Every row comes from one small tree of marks. Brackets hold a mark, then the marks that hang from it, in alphabetical order. Every link used is in the known rows. Which tree was each row made from?
Known rows
(nafiri (kitud luses)): -.11	-.03	-.05	-.04	.13	.00	.07	-.18	.05	.22	-.08	.06	-.16	-.13	-.12	-.09	.07	.07	-.07	.15	.06	.26	-.06	-.04	.14	-.02	-.12
(nuveku (nifo (motol nafiri))): .07	-.26	.41	-.09	.09	-.03	-.05	-.13	-.13	.09	.14	-.16	-.14	.26	.13	-.01	.02	.09	-.21	.14	-.12	.17	.14	.27	.06	.16	.20
(motol gatupef (nafiri (kitud luses (vupo vesed))) nidip): -.20	-.10	.38	-.27	.14	-.12	-.01	-.32	.04	.20	-.34	.27	-.19	.02	-.02	-.27	-.04	.12	-.08	.11	-.12	.04	.24	-.04	.21	.25	.04
(vupo vesed): -.08	.02	-.01	-.13	-.06	-.17	-.06	-.06	-.09	-.12	-.02	-.05	.06	-.07	-.03	.01	-.09	-.13	.15	.03	-.14	-.13	-.04	-.05	-.03	.06	.00
(nidip (motol gatupef nafiri)): .14	-.15	.31	-.01	-.07	.16	-.02	.03	.09	.11	-.25	.00	-.11	.12	.21	-.03	.02	.13	-.08	-.01	.10	-.03	.14	.16	-.05	.15	-.10
(nifo motol nuveku): .04	-.28	.22	.07	-.01	.07	.05	-.19	-.07	-.18	.17	-.07	-.16	.08	.08	.00	.17	.09	-.10	.19	.04	.08	.10	.15	.15	.08	.01
(nidip (motol gatupef (nafiri (kitud vupo)) nifo)): .14	-.37	.46	-.25	-.21	.08	.15	-.26	.02	.32	-.27	-.08	-.31	-.01	.15	-.04	.06	.12	-.16	-.10	-.16	.26	.18	-.02	.16	.33	-.05
(nuveku (nifo (motol (nafiri kitud) nidip))): -.12	-.29	.44	-.24	.29	.00	-.01	-.33	-.20	.20	.06	-.05	-.30	.27	.25	-.13	-.03	.23	-.25	.04	-.13	.11	.16	.34	.11	.33	.29
(motol gatupef (nafiri (kitud luses))): -.03	-.06	.12	.01	.16	.10	.01	-.16	.11	.33	-.21	.13	-.18	-.02	-.03	-.07	.03	.22	-.24	.19	.05	.24	.14	.08	.08	.07	-.14
(vupo dufa (kitud luses) vesed): -.28	.10	-.15	-.39	.08	-.19	-.13	-.08	.04	-.21	-.18	.05	-.03	-.20	-.39	.03	-.11	-.26	.19	.05	-.19	-.15	.06	-.13	.11	.01	-.02
(gatupef (kitud vupo) (motol nidip)): -.06	-.16	.39	-.23	-.04	-.02	-.01	-.16	-.07	.04	-.16	.26	-.07	-.11	-.24	-.42	-.11	.08	-.18	-.19	.05	.26	.22	-.20	.27	.24	.08
(vesed (vupo kitud)): -.11	.03	.18	-.13	.02	-.24	.11	-.09	.08	-.11	-.22	-.14	-.06	.02	-.09	.01	-.02	-.12	.00	.12	-.09	-.16	.06	-.18	.15	.05	-.14
(nifo (motol (gatupef kitud) nidip) nuveku): .06	-.32	.23	.06	.06	.14	.04	-.25	-.11	-.18	-.08	.10	-.22	-.03	.03	-.10	.07	.23	-.36	.13	.16	.12	.29	.21	.16	.28	.16
(vupo dufa kitud vesed): -.25	.08	-.15	-.44	.01	-.21	-.14	-.06	-.04	-.28	-.12	-.07	.01	-.18	-.25	.06	-.22	-.29	.22	-.07	-.22	-.34	.05	-.12	.01	.14	.01
(nidip (motol gatupef (nafiri (kitud luses)) (nifo nuveku))): .10	-.33	.32	-.14	-.08	.24	.04	-.24	.03	.19	-.16	.06	-.41	-.01	.16	.09	.23	.33	-.21	.12	-.10	.38	.23	.18	.21	.13	-.10
(nuveku (nifo (motol (nafiri kitud)))): -.03	-.31	.34	-.19	.14	-.02	.01	-.29	-.17	.24	.15	-.23	-.27	.14	.15	-.08	-.05	.13	-.23	.15	-.11	.24	.07	.26	.10	.24	.14
(vesed (vupo dufa (kitud luses nafiri))): -.09	.09	.05	-.30	.21	-.22	-.07	.01	.30	.03	-.30	.08	-.14	.02	-.30	.06	.03	-.03	-.02	.09	-.15	.05	.29	-.20	.30	-.01	-.25
(nafiri (kitud luses vupo)): -.11	-.13	.15	-.11	.01	-.07	.14	-.26	.09	.24	-.10	.08	-.21	-.09	-.19	-.24	.09	.02	-.05	.15	.01	.33	.00	-.19	.30	.00	-.12
(vupo kitud): -.14	.07	.00	-.10	.06	-.07	.02	-.13	-.04	-.07	-.14	-.06	-.02	-.06	-.05	.03	-.03	-.12	.04	.04	.02	-.05	.00	-.10	.01	.05	-.02
(vupo dufa (kitud luses nafiri) vesed): -.20	.15	-.14	-.41	.21	-.23	-.24	-.07	.09	-.05	-.24	.12	-.03	-.13	-.29	.07	-.10	-.19	.17	.04	-.18	.05	.20	-.17	.13	.06	-.13
(nafiri kitud): -.09	-.05	-.06	-.09	.06	.00	.07	-.17	-.04	.16	-.01	-.07	-.13	-.12	.03	-.07	-.05	.05	-.03	.04	.00	.07	-.05	-.02	.04	.10	-.09
(nafiri (kitud vupo)): -.07	-.13	.11	-.15	-.07	-.09	.14	-.23	.00	.17	-.03	-.06	-.18	-.09	-.04	-.21	-.02	-.02	.00	.05	-.02	.16	.01	-.16	.20	.12	-.10
(nafiri (kitud luses (vupo dufa vesed))): -.22	-.11	.01	-.43	-.06	-.20	-.01	-.19	.08	.03	-.09	.06	-.17	-.23	-.38	-.21	-.10	-.15	.13	.04	-.24	.04	.06	-.21	.32	.09	-.10
(nuveku (nifo (motol gatupef nafiri nidip))): .06	-.33	.45	-.05	.20	.11	-.04	-.12	-.15	.08	-.06	-.02	-.13	.35	.22	-.03	.05	.19	-.40	.05	-.08	.01	.25	.41	.04	.26	.38
(kitud luses nafiri (vupo dufa vesed)): -.06	-.01	.07	-.37	.03	-.25	-.18	-.01	.19	.05	-.13	.19	-.03	-.05	-.32	-.10	-.03	-.13	.16	.03	-.23	.15	.26	-.23	.28	.06	-.11

Write each row's tree
-.19	.07	-.13	-.25	.11	-.01	-.07	-.02	.13	-.10	-.17	.09	-.11	-.12	-.35	.01	.00	-.12	.03	.00	-.06	-.01	.10	-.08	.13	-.06	-.01 | (vupo dufa (kitud luses))
-.15	.02	.04	-.31	.01	-.19	.03	.03	.18	-.21	-.17	-.12	-.11	-.05	-.26	.04	-.10	-.15	.04	-.02	-.20	-.33	.15	-.13	.18	.08	-.11 | (vesed (vupo dufa kitud))
.05	-.12	.28	-.11	.08	.12	-.11	-.17	-.01	.04	-.16	.37	-.28	-.02	-.02	.06	.12	.44	-.38	-.01	-.11	.36	.48	.13	.20	.16	.22 | (motol (gatupef (kitud luses)) nafiri nidip (nifo nuveku))
.13	-.36	.18	.18	-.06	.17	.08	-.15	-.07	-.18	.04	-.08	-.13	.06	.06	.01	.20	.08	-.26	.25	.07	.07	.14	.20	.12	.11	.03 | (nifo (motol gatupef) nuveku)
.07	-.24	.46	-.23	-.13	.03	-.03	-.22	-.06	.00	-.12	.27	-.28	.02	.06	-.05	.01	.35	-.32	-.10	-.18	.25	.54	-.01	.26	.30	.24 | (motol (gatupef (kitud vupo)) nafiri nidip (nifo nuveku))
-.14	-.06	.06	-.35	-.11	-.20	-.07	-.02	.14	-.11	-.09	.12	-.03	-.11	-.40	-.14	-.05	-.20	.17	.00	-.24	-.03	.12	-.18	.28	.00	-.01 | (kitud luses (vupo dufa vesed))
-.09	-.01	.46	-.16	.20	.12	-.15	-.04	-.01	.07	-.09	.30	-.03	.19	.07	-.22	-.06	.26	-.13	-.22	-.05	.02	.22	.06	.05	.20	.10 | (gatupef (motol nafiri nidip))
-.06	-.09	.59	-.30	.03	-.03	-.09	-.17	-.01	.15	-.17	.35	-.14	.01	-.14	-.44	-.19	.22	-.19	-.21	.02	.25	.38	-.15	.24	.31	.05 | (gatupef (kitud vupo) (motol nafiri nidip))
-.02	-.01	.25	-.01	.18	.12	-.09	-.01	.04	.06	-.21	.23	-.05	.21	.20	-.03	-.02	.25	-.19	-.09	.00	-.15	.27	.18	-.07	.19	.17 | (motol gatupef nafiri nidip)
.23	-.29	.35	-.16	-.25	.16	-.04	-.11	-.04	.01	-.13	.01	-.30	-.10	.15	.10	.01	.28	-.23	-.03	-.06	.30	.38	.11	.09	.23	-.02 | (nidip (motol (gatupef kitud) nafiri (nifo nuveku)))
-.03	.00	.20	-.17	.05	-.29	-.10	-.13	.09	.14	-.18	.18	.00	.00	-.15	-.11	.03	-.10	.11	.18	-.13	.32	.16	-.29	.25	.03	-.14 | (kitud luses nafiri (vupo vesed))
-.02	-.06	.16	-.08	-.09	-.14	.05	-.15	.10	.14	-.15	.17	-.14	-.18	-.36	-.25	.00	.01	-.10	.12	.10	.43	.14	-.26	.29	-.01	-.09 | (gatupef (kitud luses vupo))
-.02	-.48	.56	-.21	.13	.02	.09	-.35	-.15	.24	-.10	-.07	-.29	.27	.18	-.25	.02	.17	-.39	.12	-.11	.16	.27	.25	.24	.38	.28 | (nuveku (nifo (motol gatupef (nafiri (kitud vupo)) nidip)))
.08	-.15	.12	.03	-.12	-.03	.08	-.10	.11	.15	-.29	.15	-.09	-.21	-.37	-.21	.03	.01	-.27	.17	.15	.41	.19	-.18	.27	.02	-.06 | (motol (gatupef (kitud luses vupo)))
-.14	.14	-.01	-.27	.16	-.30	-.16	-.17	-.08	-.02	-.20	-.04	.04	-.07	.00	.10	-.14	-.19	.17	.09	-.13	.00	.10	-.20	-.01	.17	-.13 | (vupo (kitud nafiri) vesed)
.12	-.15	.39	-.19	-.11	.07	-.03	-.06	.02	.13	-.10	-.01	-.18	.11	.21	.13	.05	.13	.02	-.18	-.17	.12	.13	.08	-.01	.18	.05 | (nidip (motol nafiri nifo))
.03	-.20	.27	-.25	-.05	.14	-.08	-.16	-.21	-.13	.03	.24	-.15	-.14	-.10	-.08	.01	.27	-.29	-.24	-.17	.32	.30	.00	.24	.22	.19 | (gatupef kitud (motol nidip (nifo nuveku)))
-.12	-.23	.46	-.60	.03	.11	-.08	-.19	-.01	.19	-.06	.23	-.26	.00	-.17	-.23	-.10	.23	-.17	-.44	-.43	.13	.35	-.05	.31	.41	.19 | (gatupef (motol (nafiri (kitud (vupo dufa))) nidip nifo))
-.12	-.10	.29	-.30	.12	.09	-.05	-.29	-.11	.07	.10	.18	-.34	.10	.30	.05	.06	.41	-.13	-.13	-.29	.08	.30	.14	.12	.26	.20 | (motol (nafiri kitud) nidip (nifo nuveku))
.06	-.10	.27	-.17	-.07	.05	-.10	-.09	-.04	-.04	.18	.09	-.19	.10	.17	.18	.09	.28	-.08	-.05	-.28	.15	.28	.09	.09	.08	.09 | (motol nafiri (nifo nuveku))
.01	-.23	.20	.12	.20	.09	.06	-.25	.02	.07	-.28	.22	-.15	-.06	-.19	-.14	.11	.15	-.40	.12	.20	.29	.18	.15	.16	.22	.17 | (nifo (motol (gatupef (kitud luses)) nidip))
.12	-.24	.20	-.14	-.15	.17	-.05	-.07	-.17	-.13	.15	.05	-.05	-.05	-.08	.05	.14	.12	-.20	-.10	-.25	.27	.13	-.02	.22	.04	.06 | (gatupef (motol (nifo nuveku)))
-.07	-.36	.56	-.11	.15	.04	.12	-.40	.02	.22	-.21	.10	-.30	.16	.15	-.28	.04	.21	-.29	.05	-.01	.07	.25	.12	.18	.45	.12 | (nifo (motol gatupef (nafiri (kitud vupo)) nidip))
-.02	-.31	.44	-.26	-.02	.10	.04	-.32	-.07	.10	-.08	.18	-.35	.10	.21	-.06	.10	.36	-.27	-.06	-.27	.15	.40	.05	.27	.32	.18 | (motol gatupef (nafiri (kitud vupo)) nidip (nifo nuveku))
-.19	-.10	.14	-.24	-.03	-.25	.08	-.31	.01	.13	-.13	.04	-.14	-.18	-.22	-.23	-.04	-.13	.10	.19	-.13	.20	-.03	-.24	.28	.07	-.14 | (nafiri (kitud luses (vupo vesed)))
